Each row comes from the steps of one path. Every step used is in the known rows, and no mark comes twice. Write the path behind each row, first mark first.
Known rows
V, H, T, W: [ 0.40  0.63  0.59  0.57 -1.32 -1.37 -0.01  0.70 -1.36  0.40 -0.47  0.09
 -0.72 -1.55 -1.46 -1.59  5.21 -0.80  0.79  1.00  2.40  0.97  0.94  1.72
 -1.56 -1.06  0.96]
S, H, T: [ 0.33  1.11  0.00 -2.25  0.35 -0.68  1.65 -0.74 -0.82  1.41 -0.22 -0.44
 -0.39 -0.56 -1.96 -1.20  2.30 -0.14  0.40  1.31  0.79 -0.12  0.51  0.40
 -0.23  0.28  0.20]
S, X, V: [-1.17  0.32  0.69  0.02  1.35 -0.88  0.09 -1.27 -0.56  1.68 -1.59 -0.66
  0.61  1.24  0.31 -0.45  2.11 -1.14 -0.46  1.08  1.33 -0.54  1.59  0.27
 -2.35 -1.20 -2.27]
T, W: [-0.06 -0.54  0.89  0.44 -0.76 -1.17 -0.80  0.54 -1.47 -0.64 -1.21  0.82
  0.14 -1.38 -0.41 -0.26  2.71 -2.12 -0.59 -0.08  0.47  0.46  0.74  1.21
 -0.91 -2.30 -0.37]
X, V, Y: [-1.42 -0.44  0.37  2.46  0.87 -2.20  0.68  0.14 -0.20  0.83 -0.82  2.55
  1.45  0.53  0.56 -1.99  2.50 -1.24  0.15  0.65  1.14 -0.14  1.36 -0.77
 -1.02 -0.77 -2.15]
T, H, S, X, V, Y: [-1.39  1.35  2.87  0.38  1.82 -2.39  0.20  0.97 -0.23  2.39 -0.12 -1.06
 -0.10  2.66 -0.70 -0.76  3.91 -0.63 -1.13  0.40  3.86 -0.04  1.20  1.81
 -1.10 -0.37 -2.63]
T, H: [-0.54  0.65  0.91  0.20 -0.60 -0.21 -0.28  0.84 -1.59  0.53 -0.38  0.21
 -1.51  0.11 -1.37 -0.37  2.20 -1.88 -1.21 -0.65  0.32 -0.01 -0.01  1.22
  0.19 -0.20 -0.16]
T, H, S, W: [-0.21  0.27  2.57 -2.05  0.71 -0.54 -0.28  1.09 -1.27  0.69  0.14 -0.34
 -0.68  0.28 -2.11 -0.18  0.84 -0.65 -1.85  0.05  2.25  0.16  0.17  2.02
  0.07 -2.03 -0.29]
W, V, H: [-0.12 -1.07 -0.45  2.41  0.02 -1.41  1.07 -0.11 -2.20  1.05 -0.56  0.57
  0.79  0.23 -1.16 -0.99  2.07 -1.05  0.02  0.63  0.00  0.98  1.08 -0.18
 -1.02  0.13 -0.25]
T, H, S, X, V: [-1.11  1.54  2.40 -2.41  1.19 -1.05 -0.19  0.68 -0.58  2.42 -0.09 -2.23
 -0.37  2.80 -0.65  0.11  2.75 -1.14 -1.49 -0.10  3.48 -0.36  1.37  1.91
 -1.56 -0.42 -2.49]
H, S, X, V: [-1.34  0.85  1.79 -2.87  1.51 -1.23  0.70 -0.73 -0.09  2.02 -0.31 -1.48
  1.19  2.11 -0.13  0.45  1.18 -0.54 -0.86  0.84  2.94 -0.42  1.80  0.16
 -2.19 -1.49 -3.14]
X, V, H: [-1.36  0.05  0.30  1.89  0.03 -1.77  0.58 -0.44 -0.96  1.76 -0.21  1.69
 -0.20  1.10 -0.09 -2.01  2.35 -1.02 -0.10  0.97  1.75 -0.35  2.15 -0.39
 -1.71 -0.17 -1.27]
X, S, H: [-0.83 -0.62  1.08 -1.17  1.18 -1.46  0.83 -0.60 -0.44  1.64  1.76  0.86
 -0.45  1.42 -0.63 -1.95  0.10 -0.23 -1.10  1.37  0.38 -0.20  0.81  0.30
 -0.85 -0.33 -1.26]
H, T: [ 0.03  0.90 -0.37 -2.63 -0.57  0.07  1.01 -0.17 -0.46  0.24 -0.19 -0.02
  0.67 -1.21 -1.00 -0.68  2.18 -0.80  0.72  0.50  0.82  0.29  0.19 -0.34
 -0.79 -0.65 -0.62]
W, V, X: [-0.66 -0.42 -0.21  1.89 -0.03 -0.80 -0.15 -0.82 -1.96  0.40 -1.48 -1.12
  1.17  0.08 -0.84  0.81  2.12 -1.40  0.44  0.59 -0.04  1.51  1.06  0.13
 -0.95 -0.53 -1.39]
T, H, S: [-0.58  1.20  1.92 -2.65 -0.40 -0.58  0.20  1.25 -1.10  0.96  0.96 -0.76
 -0.94  0.74 -1.65  0.46  1.29 -1.25 -1.80 -1.05  1.93  0.11  0.34  1.09
  0.17 -0.52 -0.97]
H, T, W, V, X: [ 0.40 -0.15 -0.27  0.35 -0.82 -0.70 -0.94  0.81 -1.85 -0.12 -1.65 -2.09
  1.72 -1.43 -1.06 -0.23  5.75 -1.67  1.85  0.63  1.38  2.26  0.86  1.84
 -2.12 -1.01 -0.64]
S, X, V, H: [-1.21  0.64  1.08  2.43  1.19 -1.89  0.32 -1.50 -1.01  2.44 -1.29 -0.36
 -0.81  1.95 -0.20 -1.02  3.01 -0.31 -0.14  2.04  2.34 -0.52  2.02  0.80
 -2.39 -0.46 -1.47]
T, W, V, X: [-0.17 -1.05  0.36  2.63 -0.53 -1.25 -1.34  0.36 -2.35 -0.27 -2.00 -1.18
  1.22 -0.85 -0.83  0.39  4.17 -2.22  0.29  0.18  0.46  1.91  1.26  1.68
 -1.62 -1.48 -0.85]

Which path is each row?
[ 1.28 -0.75 -0.26 -1.39  0.35 -1.12  0.78  1.00 -1.92  0.66 -1.09 -0.97
  1.68 -1.15 -1.78 -1.79  4.96 -1.49  0.70  0.27  0.61  1.25  0.76  1.70
 -1.35 -0.06  0.51] => S, H, T, W, V
[-0.75  0.88  1.68 -0.83 -0.17 -1.77  1.16 -0.28 -1.10  1.52  0.86  0.27
 -0.86  0.79 -1.52  0.27  0.53  0.17 -0.85  0.65  2.38  0.13  1.17  0.07
 -0.20 -0.76 -0.72] => V, H, S
[ 0.70 -0.97 -0.61  0.67  0.79 -0.71  1.12 -0.07 -1.80  0.89 -0.91  0.08
  1.59 -1.06 -2.23 -2.24  3.09  0.14  1.33  1.99  1.39  1.33  0.64  0.76
 -1.64 -0.92  0.68] => S, W, V, H, T
[-0.57  1.62  0.29  0.14  0.77 -1.28  1.02 -0.92 -0.33  2.58 -0.80 -1.43
 -0.22  1.29 -0.68 -1.70  4.50  0.21  1.20  2.31  3.19 -0.17  1.78  0.81
 -2.86 -0.06 -1.07] => S, X, V, H, T
[-0.81 -1.67  1.13 -0.81  1.19 -0.70 -0.38 -0.30 -0.36  0.29  1.14  1.63
  0.77  0.12 -0.22 -1.96 -0.51 -0.23 -0.96  1.70  0.83  0.30  0.39  0.50
 -1.60 -2.95 -1.34] => X, S, W
[-0.45 -0.85  1.53 -0.41  1.35 -1.01  0.03 -0.56 -1.67  0.59 -0.98 -1.53
  1.92  0.23 -2.02  1.10  0.74 -0.20 -0.14  1.43  1.84  1.74  1.33  0.94
 -1.12 -2.26 -1.59] => H, S, W, V, X
[ 0.28 -0.07 -1.13  0.03 -0.32 -0.73  1.74  0.20 -1.78  1.24 -0.05 -0.35
  1.41 -0.45 -1.44 -1.50  3.37 -0.59  1.41  0.88  0.95  1.25  0.79 -0.26
 -1.51  0.56  0.03] => W, V, H, T
[-1.49  0.66  1.59 -0.78  0.24 -2.08  1.19  0.08 -0.54  2.28  0.94  0.94
  0.25  1.97 -0.38 -0.96  1.48 -0.40 -0.57  0.77  3.21 -0.23  2.20 -0.55
 -1.60 -0.44 -2.11] => X, V, H, S
[-0.20  0.54  0.02  0.58 -0.76 -1.75 -0.31  1.19 -0.84  1.32 -0.54  0.77
  0.31 -0.43 -0.25 -3.00  5.88 -1.19  1.35  0.90  3.16  0.36  1.88  1.22
 -2.71 -0.58 -0.40] => X, V, H, T, W
[-0.30 -1.62  1.13  1.73  1.04 -2.15 -1.16  0.20 -1.72  1.24  0.27 -1.11
  0.61  1.36 -0.77 -1.48  3.83 -1.06 -0.05  1.36  1.04  1.84  1.52  2.57
 -1.97 -0.69 -1.55] => T, W, V, X, S, H
[-0.84 -1.14  0.37  1.15  1.46 -1.63  0.29 -0.85 -1.37  1.87  0.86 -1.13
  0.52  2.16 -0.81 -1.07  1.59 -0.28 -0.10  1.83  0.45  1.30  1.28  0.85
 -1.41  0.32 -1.95] => W, V, X, S, H
[-0.57  1.10  2.39 -2.73  0.97 -0.93  0.95 -1.05 -0.59  1.27 -0.35 -1.98
  0.06  0.86 -1.14  1.75  0.46 -0.17 -1.27  0.97  2.23  0.05  0.75  0.84
 -1.00 -1.83 -1.84] => H, S, X
[ 0.84 -0.87 -0.84 -1.77 -0.71 -0.52 -0.04  1.65 -1.78 -0.30 -1.10 -0.58
  2.74 -1.84 -0.78 -1.21  4.52 -2.30  1.12 -0.32  0.68  1.71  0.47  1.01
 -2.04 -1.15 -0.27] => H, T, W, V
[-1.23 -1.16 -0.09  0.74  0.58 -0.97 -0.51 -0.25 -1.02  0.93  0.98 -0.70
  1.57  1.43  0.34 -0.60  1.25 -0.97  0.52  0.97  0.44  1.69  0.98  0.15
 -1.89 -0.52 -2.77] => W, V, X, S
[-0.60  1.39  2.72 -0.42  0.86 -1.88  1.13 -1.38 -1.11  2.17  0.05 -1.91
 -1.24  1.38 -1.74  1.23  1.36  0.75 -0.98  1.71  2.98  0.04  1.36  1.34
 -1.07 -1.11 -0.98] => V, H, S, X
[-0.04  1.14  1.01  0.91  0.18 -1.78 -0.51  0.21 -0.88  1.87 -1.47 -1.49
 -0.20  0.46 -0.45 -2.08  6.51 -0.63  1.28  1.97  3.82  0.25  1.93  2.40
 -3.42 -0.98 -0.67] => S, X, V, H, T, W
[-1.57  0.02  0.99  0.58  0.04 -0.94 -0.58 -0.97 -0.36  0.85  1.19 -0.28
 -0.53  1.25  0.22 -0.25  0.85 -0.33  0.05  1.44  1.18  0.91  0.89  0.33
 -1.44 -1.16 -2.38] => V, X, S
[ 0.45  0.44  0.20 -1.78 -1.15 -0.50 -0.33  1.02 -0.98 -0.42 -0.81 -0.07
  0.69 -2.02 -0.77 -1.14  4.13 -1.63  0.67  0.21  1.39  0.79  0.41  1.20
 -1.42 -1.63 -0.02] => H, T, W
[ 0.60 -1.72  0.28  0.54  1.32 -2.55  0.51  1.81 -0.74  0.96  1.23  0.58
  2.41  0.08 -0.83 -3.93  4.96 -0.57  1.09  1.33  1.58  1.87  0.49  1.72
 -1.85 -0.10 -1.16] => X, S, H, T, W, V, Y
[ 0.10 -1.74 -0.23 -0.49  1.34 -0.95  0.73  0.46 -0.93  1.25  1.68  0.41
  1.96  0.29 -1.07 -3.51  2.17  0.67  1.15  2.32  1.79  1.65  0.52  0.72
 -2.69 -1.19 -0.57] => X, S, W, V, H, T
[-0.51 -0.43  0.89 -0.56  0.28 -1.78  1.59  0.26 -1.79  1.52  0.70 -0.10
  1.28  0.88 -1.54 -0.08  1.00 -0.53 -0.46  0.29  1.64  1.19  1.40 -0.27
 -0.77 -0.34 -0.94] => W, V, H, S
[ 0.79  0.10  0.13  0.74  0.18 -1.46 -0.10  0.19 -2.06  0.81 -1.81 -2.41
  0.60 -0.66 -1.94 -0.85  5.83 -1.01  1.55  1.40  1.49  1.86  1.13  2.60
 -1.48 -0.04  0.21] => S, H, T, W, V, X
[ 0.87  0.63  0.60 -1.59 -0.22 -1.18  0.20  0.35 -1.16  0.69 -0.83 -0.59
 -0.30 -1.30 -1.84 -1.54  4.51 -0.97  0.41  0.90  1.38  0.38  0.66  1.99
 -0.85 -0.79  0.79] => S, H, T, W
[ 0.12 -1.09  1.37  0.04 -0.24 -2.31  0.29  1.52 -2.25  1.00  0.23 -0.30
  1.26  0.03 -1.39 -0.38  3.06 -1.33 -0.54 -0.08  2.26  1.62  1.65  1.46
 -1.47 -1.34 -0.55] => T, W, V, H, S
[-0.40 -2.72  0.29  1.63  1.57 -1.47  0.24  0.18 -1.48  1.12  1.16  1.39
  1.40  0.88 -0.90 -2.74  0.55  0.15 -0.27  2.00  0.84  1.35  0.96  0.67
 -2.26 -1.75 -0.86] => X, S, W, V, H
[-0.26 -0.80 -0.14 -0.53 -0.29 -0.90 -1.37  1.28 -0.97  0.31  0.72 -1.83
  2.13  0.03  0.12 -1.54  4.80 -1.35  1.86  0.94  1.92  2.45  0.83  1.73
 -3.04 -1.12 -1.93] => H, T, W, V, X, S
[ 0.33 -1.58  0.22  2.97 -0.47 -1.82 -0.24  1.00 -2.64  0.41 -1.14  0.46
  0.83 -0.63 -1.16 -1.22  4.13 -1.88 -0.09  0.22  0.57  1.41  1.49  1.52
 -1.59 -1.09  0.16] => T, W, V, H
[-0.38 -0.12  2.32 -0.29  0.79 -1.77  0.94 -0.52 -1.40  1.30  0.24  0.64
 -0.58  0.04 -2.24 -0.38  0.07  0.87 -0.92  1.81  2.65  0.35  1.20  0.91
 -0.58 -2.36 -0.12] => V, H, S, W
